Each row comes from the steps of one walk. Every step used is in the known rows, and no mark comes twice. Write the walk behind each row, first mark first.
In the rows, zero is written as 128.
Known rows:
zezamo > zovo > gamazi > rotu > lufeme > runoz > didig: [137 167 133  53 136 108  64 122 154 144  49 161 173 112 106 179  92  95
 141  87  52 140 104 117 137 115 102 147  92  70 154 146 163  88 112 148
  61  85  95 139 123 142 131]
pekaz > zovo > zezamo: [120 137 114 134  94 147 108 104 116 135 120 162 111 100  87 128 121 129
 110 123 113 118 163 156 182 108 129 156 134 152 130 127 139 141 114 135
 149  70 108 195 150 149 210]
ruku > rofa: [110 140 102 117 155  83 114 139 143 157 134 133 137 122 101 122 105 110
 138 102 114 139 105 180 131 132 129 143 129 139 134 131  91 158 107 101
 138 131 141 140 164 139 139]
misovek > bavubu > rofa > ruku > birif > zisa > pupor: [230 111 105 142 135 153 144 159 201 130 135 117  94 103 115 135 118 146
  99 114 118 115 106 134  90 121 132 141 125 172  82  68 143 174 203 139
 153 108 173 160 167 122 189]
lufeme > rotu > gamazi > tife > libe: [139 102 123  62 114  86  85 108  80 140 134  93 133 137 144 174 110  69
 157 128 215  99 231 117 125 130 102  85 131 165 130 155  69 102 130 117
 156 110 125 158 135 151  83]
pupor > zisa > zasiv: [181 157 113 131 161  22 111 115 132 147 142 108 141 119  79 117 108 133
 130  95 158 110 204 160 154 151 120 161 109 156 128 106 116 141 119 137
 139 101 156 189 137 164 159]
gamazi > rotu > lufeme > runoz: [155 159 132  69 141 107  66 170 146 166  45 134 166 124 148 158  86 112
 167  87  87 123 118 143 139 119 144 140 101 112 139 150 166  91 116 125
 109 100 117 147 153 128 172]
bavubu > rofa > ruku: [104 116 112 110 125 133 113 155 159 163 119 124 138 137 125 156 129 154
 126  92 100 148 134 200 121 128 103 141 128 154 107 125 116 165 165 171
 158 121 178 190 129 139 135]
lufeme > rotu > gamazi: [137 125 119  95 111 103  96 148 102 135 159 121 126 146 163 145 115  82
 127 109 166 127 177 104 119 106  87 109 141 142 148 143  87 136 144 118
 155  95 153 158 131 157  88]
tife > libe: [123 144 121 122 145 120 102 106 147 142 123 111 151 130 120 145  96 141
 162  98 152 129 142 157 151 154 120 139 122 175 134 131  85 117 137 121
 140 142 114 148 149 147 151]
zovo > gamazi > tife: [136 124 104  70  95 104 108 107 111 150 110 129 129 137 130 163 104 108
 157 137 134  96 176 142 122 131  94  91 111 112 126 123  83 124  95 155
 144  84 117 132 159 159  52]
pupor > zisa > birif > ruku: [192 127 112 109 128 113 114 114 134 118 147 105 114 119 110 111  49 112
  97 113 174 138 158 145 124 128 127 144 128 171 131 100  91 180 121 150
 110 121 173 123 133 160 126]
misovek > bavubu > zezamo: [179 148 104 108 116 113 144 103 186 136 125 141 128 145 114 140 135 116
 133 120  78 153 136 126 144 153 157 119 104 167 133 122 136 139 165  85
 141 125 136 179 177 150 156]
zezamo > zovo > pekaz: [132 140 102 119 142 139 142  93 145 177 151 111 149 123  69 122  89 127
 121  93 134 110 131 132 160 160 125 177  95 141 145 122 101  87 145 125
 119  96 152 142 106 130 166]
didig > runoz > lufeme: [139 140 109 108 141 111  92 112 151 154 151 164 131 166 137  76 128 148
 168  97 109  91  55 189 111 152 112 140 135 117 145 111 123 115 116 108
 137 118  85 152 116 133 135]
pupor > zisa > birif > ruku > rofa > bavubu > zezamo > zovo: [123 101 106 103 170 127 145  80 157  92 148 142 129 107  46 108  99  82
  83 147 139 158  97  85 119 120 151 146 120 176 103  91 145 183 113  97
  54 151 188 124 127 120 146]
lopinu > zovo > gamazi > tife: [129 109 107  64  84 122 108 108 116 134 122 154 146 155  81 174 115 108
 167 154 147  92 195 139 145 130  89  78 110 116 148 127 114 106 100 140
 130  84 121 131 161 153  55]
didig > runoz > lufeme > rotu: [152 130 126  89 123 108  88 125 125 145 175 160 123 164 143  75 134 116
 159  96 130 110  89 158  86 141 124 123 164 127 149 127 130 118 132 104
 135 136  98 175  86 131 165]
ruku > birif: [154 126  87 134 130 136 104 133 138 137 148 127 123 113 129 120 104 124
 146 117 138 122 118 127 115 120 116 114 122 159 138 125 109 144 140 137
 133  98 144 128 162 143 122]
pekaz > zovo: [144 129 104 127 120 148  97 125 118 133 134 141 132 103 103 136 114 130
 140 124 116 122 156 187 163 110 107 163 135 137 136 113 112 129 130 152
 139  83 107 176 151 153 159]
pekaz > zovo > lopinu: [109 138 116 104 125 165 123 109 111 143 123 154 124  78  86 151 101 114
 144 120 105 104 147 195 155 114 107 151 142 164 151 116 111 113 134 158
 138 109  83 193 163 139 164]
ruku > birif > zisa > zasiv: [203 123  97 155 131  99 125 137 155 131 145 111 102  79  94 133  91 120
 122 110 177  66 136 100 133 143 130 133 100 162 122 103 121 123 141 139
 137  77 133 119 161 134 177]
tife > gamazi: [115 153 106 103 126 101 108 123 145 147 154 137 152 132 135 138  92 136
 151 110 137 125 135 152 125 146 101 115 115 162 145 126  76 150 151 129
 156 116 173 151 165 133  83]
runoz > lufeme > rotu: [150 136 130 109 120  89 109 127 108 151 160 141 130 158 148 106 139 116
 160 103 152 140 144 155  99 142 122 128 155 135 135 132 110 132 140 113
 125 132 119 197 106 150 160]
rotu > lufeme: [143 159 117 117 147 102 116 147 141 146  98 138 159 124 140 139  89 140
 171  98 122 149 124 164 142 137 127 142 104 130 138 137 117 115 130 132
 139  90 149 141 162 144 152]
zisa > pupor: [174 143 125 128 137 101 106 146 128 129 131 130 143 168 115  97  85 160
 140 127 133 107 102 152 122 142 124 149 150 151 136  99  95 143 148 107
 159 110 128 144 154 142 113]
birif > ruku > rofa: [124 144 121 118 150 105 125 146 163 135 137 117 120 108 115 125  73 100
 108  98 129 123  91 181 121 137 145 148 128 147 134 120  70 177 119 130
 137 136 119 104 147 140 187]
didig > runoz > lufeme > rotu > gamazi > zovo: [134 110 121  78 134 104  90 122 108 137 176 180 112 163 157 113 158  77
 124 119 152 115 114 127 104 111 107 127 133 105 151 144 142  90 144  95
 120  92 130 137  92 129 103]
misovek > bavubu > zezamo > zovo: [167 140 111  97 139 117 153  72 181 145 126 147 141 139  87 142 136 113
 131 125  65 157 140 110 146 151 150 142  89 171 144 125 145 121 165 103
  97 117 162 174 142 148 183]
runoz > lufeme > rotu > gamazi > tife > libe: [140 109 133  72 116  68  82  96  74 142 135 106 130 164 165 153 143  81
 177 130 219  96 218 146 108 142 101  91 135 148 116 147  72  96 125  93
 141 108  98 175 117 148  76]
rotu > gamazi > zovo: [119 118 102 104 143 113 114 132 123 146 131 145 133 133 141 168 124  87
 110 132 148 132 155 123 157 113  91 139  97 126 145 140 113 105 140 127
 122  67 170 115 160 147  66]
pupor > zisa > birif > ruku > rofa > bavubu: [138 113  96 130 170 122 126 116 143 113 160 124 124  95  66  96  88  88
 103 119 174 139  89 121 115 115 122 137 136 153 107  79 112 198 110 114
  93 149 165 108 156 140 131]
zisa > birif > ruku > rofa: [145 111 109 117 123 132 118 132 143 124 146 134 108 115  88 110  52  96
 103 115 141 135  71 176 111 128 145 131 134 161 128 124  82 195 125 106
 116 122 152  74 148 137 113]
lufeme > runoz: [134 142 103  95 130  99  84 140 127 152 130 148 155 132 121 135  95 128
 157 105  85  93 105 155 138 127 122 133 136 120 139 114 135 119 102 125
 117 102  99 150 162 147 130]
zasiv > zisa > birif > ruku > rofa: [179 136 114 103 105 100 114 131 150 130 149 114 110 104  92 119  10 105
  91 109 141 135 120 179 113 122 151 138 128 175 113 114  88 195 132 102
 112 134 164 110 155 139 123]
misovek > bavubu > rofa > ruku > birif > zisa: [197 107  87 129 131 164 149 146 209 154 134 113  96  78 120 163 134 121
 109  95 111 132 127 128 104 121 121 128  98 169  93  96 146 166 187 169
 137 109 183 164 164 129 204]
zisa > zasiv: [162 142 117 143 136  70 109 131 129 150 142 127 132 122  81 124 112 141
 144  97 139  92 142 162 149 155 121 137 108 153 133 128 108 126 149 131
 148  86 131 153 140 156 142]
rofa > ruku > birif > zisa: [170 111  90 140 113 144 120 151 182 129 130 101  84  73 137 156  94 123
 124 113 162 117 127 117 112 133  91 143 114 163 120  93 126 134 144 195
 140 129 175 144 142 133 156]
bavubu > misovek: [109 111 111 115 139 102 116 134 147 156 127 119 113 155 117 140  96 143
 166 109 128 147  86 161 136 135 102 159 134 172 125 120  97 131 112 127
 120 113 112 160 148 146 137]
gamazi > tife > libe: [139 118 114  85 131  91 100  86 114 160 110  93 153 130 103 157  99 117
 179 128 173 100 177 163 144 167 130 117 111 170 123 130  73 102 117 135
 140 128 108 150 157 143 135]
zasiv > zisa > pupor: [205 165 128 115 117  68 104 144 135 134 136 110 144 152 117 106  39 167
 128 117 131 108 141 157 119 141 122 158 141 167 123  82 104 145 153  98
 156 121 140 180 162 148 126]

Which walk is each row?
[123  98 101 139 142 163 128 128 139 118 155 144 117  96  65 107  88  97
 119 124 156 120  31 125 109 122 125 117 135 151 108 104 105 184 137 105
 101 136 147  73 164 130 112] -> zisa > birif > ruku > rofa > bavubu
[ 73 103 119 137 175 127 138 147 171 131 132 119 103 111  87 131 108 110
 142 107 150 129   4 139 109 127 114 152 139 161  97  95  94 163 108 127
 100 146  87 114 158 127 181] -> birif > ruku > rofa > bavubu > misovek
[136 122 114 107 117 114 129 121 101 157 178 137 113 152 143 136 154  71
 101 106 201 126 170 116 137 134 119 146 113 106 124 148 117  76 164  69
 131  76 138 154 100 132  99] -> runoz > lufeme > rotu > gamazi > zovo > pekaz
[139 165 132  82 134 103  93 155 162 160  67 127 167 124 160 161  84 122
 158  90 136 150 150 145 129 140 122 124  80 157 144 163 106 119 165 126
 146 115 191 152 154 111 129] -> tife > gamazi > rotu > lufeme
[139 123 120  85 119 104  76 134 115 130 177 161 115 179 178  94 145 100
 147 100 151  94 104 138  91 115  82 108 156 116 150 135 115 114 131  95
 151  97 103 157  94 137  87] -> didig > runoz > lufeme > rotu > gamazi
[167 112  90 135 135 160 128 138 186 159 139 127 114  99 120 153 153 135
 132  98  84 156 126 168 102 115 113 116 108 168  99 121 140 179 205 166
 137 104 197 174 153 144 157] -> misovek > bavubu > rofa > ruku > birif
[149 127 106 117 134 135 139 133 187 174 124 126 132 124 109 163 151 142
 133  83  71 157 133 194 120 135 112 140 107 153 103 119 133 169 195 160
 149 117 178 199 147 154 168] -> misovek > bavubu > rofa > ruku
[164 126 105 106 153  86 119 126 148 119 152 114 112 110  91 105  52  93
  85 108 163 151 133 171 118 119 143 151 135 163 125 101  88 209 100 111
 111 136 177 108 145 143 134] -> pupor > zisa > birif > ruku > rofa
[201 140 126 123 130 104 130 154 156 127 126 115 122 140 122 109  67 142
 119 126 160  84 110 117 129 151 131 164 142 149 126  68  96 133 125 108
 153 117 116 135 169 131 162] -> birif > zisa > pupor
[129 158 141  71 131 138 102 127 158 151  41 136 155 120 131 176  98 118
 144  99 105 164 164 111 129 110 100 136  75 118 145 163 131  88 133 173
  92  86 170 124 106 139 146] -> zezamo > zovo > gamazi > rotu > lufeme
[105 135 112 104  95 151 107 128 147 116 133 171 145 158  95 161 113 136
 149 127 133 121 161 136 154 118  79  98 120 120 154 130 121 119 122 132
 134  99 125 125 148 158  76] -> lopinu > zovo > gamazi
[174 113 116 117 101 156 111 121 136 125 142 127 112 127 111 120  49 118
 111 123 153 123  97 148 122 132 132 123 129 169 136 120  87 167 145 143
 119 109 146  85 138 150 106] -> zisa > birif > ruku
[205 134 117 107  82 126 111 123 140 129 150 111 110 113 115 130   4 126
 101 112 152 124 143 149 117 128 136 132 120 185 123 106  95 167 150 132
 114 118 156 127 144 154 121] -> zasiv > zisa > birif > ruku
[ 97 127 110 111 118 110 126 110 115 146 118 170 111 130 124 161 126  90
  81 127 144 127 163  91 174 114 116 131  97 139 134 154 140 118 121 109
 135  57 169 136 161 143 120] -> rotu > gamazi > zovo > zezamo
[155  98 116  50 105  76  76 116  80 148 161 148 113 177 167 106 145  74
 166 126 169  61 141 142  84 127  97  89 147 110 143 135 105 105 108  99
 148  83 102 156  99 135  70] -> didig > runoz > lufeme > rotu > gamazi > tife
[187 137 117 136 127  70 133 135 154 149 134 112 120  98  86 137  90 125
 122  97 167  70 148 128 150 164 132 153 101 152 128 101 112 113 127 135
 148  91 122 144 155 143 192] -> birif > zisa > zasiv
[168  98 100 150 127 122 126 163 174 140 136 112  94  75  94 157 123 138
  98  95 152  93 141 145 112 128 125 138 105 173  84 106 137 156 175 175
 153  80 177 155 134 120 183] -> bavubu > rofa > ruku > birif > zisa > zasiv
[146 116  88 145 122 142  96 143 158 130 134 117 102  94 132 141 108 137
 147 117 138 140 122 155 107 123  83 126 123 164 128 123 124 148 165 193
 143 117 185 156 130 149 107] -> rofa > ruku > birif
[120 100  89 130 129 162 105 157 154 146 132 127 119 115 133 151 132 143
 124 107 111 148 129 174 100 108 107 122 129 166 103 127 126 175 177 178
 147  99 191 163 134 133 122] -> bavubu > rofa > ruku > birif
[ 87 132 116  78 145 127 142 117 111 151 120 160 124 110 126 179 113  65
 112 126 137 113 145 128 150 121  91 127 106 154 162 144 110  93 142 131
 123  88 144 136 173 133  79] -> rotu > gamazi > zovo > lopinu
[134 168 127  56 137  95  64 163 152 159  64 144 180 121 159 166  75 117
 171  87  95 118 131 135 127 126 130 118  93 131 139 152 140 105 138 117
 123 102 152 146 164 105 127] -> tife > gamazi > rotu > lufeme > runoz
[138 129 127 104 109  88  97 136  96 137 158 142 120 170 181 123 148  98
 143 107 168 124 164 135 101 115  84 112 146 126 134 141  94 131 138  99
 141  90 121 180 113 156  78] -> runoz > lufeme > rotu > gamazi
[ 91 145 125  84 154 128 148  88 125 173 121 146 147 103  77 146  88 109
 148 109 101 108 121 141 133 147 104 146 117 176 168 130 106 102 128 159
 100 133 134 170 129 130 174] -> zezamo > zovo > lopinu
[107 144 115 100 126 140 118  97 140 139 126 151 141 125 110 152 102 126
 136 115 101 136 146 122 130 120  75 129 106 124 146 127 102 118 119 168
  97  89 150 128 117 157 101] -> zezamo > zovo > gamazi
[128 108 114  87 125 108 112 139  94 140 161 140 124 130 147 170 130  59
 103 126 171 152 189  93 131 104 103 124 121 134 148 157 117 106 156 123
 124  84 182 142 129 148 104] -> lufeme > rotu > gamazi > zovo
[132 147 122  82 119 112  87 135 157 170 101 114 152 140 142 148  92 114
 138 104 137 129 158 127 126 143 108 122 100 172 152 147  85 138 162 133
 148 137 173 159 149 121 109] -> tife > gamazi > rotu
[127  95 109 124 129 123 130 129 156 127 147 121  92 104  64 129  41 119
 127 114 157 144  29 135 102 110 116 146 134 199  77  87 113 180 117  98
  77 146 130 117 163 128 123] -> zasiv > zisa > birif > ruku > rofa > bavubu > misovek
[218 127 105 143 131 128 120 151 154 108 142 113 106 122 127 104  68 136
 116 138 169  85  97  90 108 133 133 139 144 162 122  73 108 138 139 117
 143 101 130 110 175 122 152] -> ruku > birif > zisa > pupor
[ 86  99 103 137 159 135 126 128 149 151 132 129 125 139  95 135 133 144
 184 114 141 133  42 106 131 134  81 143 132 165 108  96 121 117 118 130
 106 121 100 161 163 139 130] -> rofa > bavubu > misovek
[ 98 120 127  62 132 124 137 125  86 149 146 156 112 107 133 182 114  38
 106 123 163 132 176  97 127 109 103 114 131 161 165 161 114  97 156 125
 125 114 154 155 140 132 104] -> lufeme > rotu > gamazi > zovo > lopinu
[139 133  94 121 138 134 146 110 142 174 149 125 133 119  82 141 103 103
 100 103 154 127 133 131 175 160 152 174  87 127 137 134 120  74 158 110
 134  94 151 128 142 128 148] -> gamazi > zovo > pekaz
[132 126  89 116 130 135 133 126 128 159 151 124 123 130 119 159 114  85
  89 108 173 109 152 115 178 136 110 159  81 116 139 136 107  74 155  93
 146  54 157 108 146 134  70] -> rotu > gamazi > zovo > pekaz
[125 117 112  62 114 108 114  79 110 156 115 134 142 125  98 168 106 106
 153 144 116 106 179 127 121 128  85 109  99 119 134 127  93 107  96 179
 100  79 147 126 126 157  75] -> zezamo > zovo > gamazi > tife
[111 111 120  70  99 129  95  86 124 120 110 139 154 145  75 191 107 115
 180 146 179  96 215 143 158 141  95  77 107 146 133 135  96  86 108 131
 130 115  96 124 154 149  76] -> lopinu > zovo > gamazi > tife > libe
[117 160 140  50 139 131  71 139 147 153  41 158 168 113 131 182  89 116
 152  91  65 130 138 106 131  95 106 130  85  90 138 152 168  72 104 162
  66  78 132 124 114 128 142] -> zezamo > zovo > gamazi > rotu > lufeme > runoz
[159 163 123  70 103 143  37 142 137 113  47 172 149  89 117 187 105  96
 135  94  59 132 127 171 159  82 105 152 117  55 140 132 166  99 114 141
  97  59  36 163 155 155 129] -> pekaz > zovo > gamazi > rotu > lufeme > runoz > didig
[ 94 123 133  53 140 120 116 111  96 146 163 195 102 139 145 127 146  58
 125 114 145  98 104 129  99 117 104 114 147 132 168 147 141  76 142 105
 118 120 105 151 101 111 109] -> didig > runoz > lufeme > rotu > gamazi > zovo > lopinu
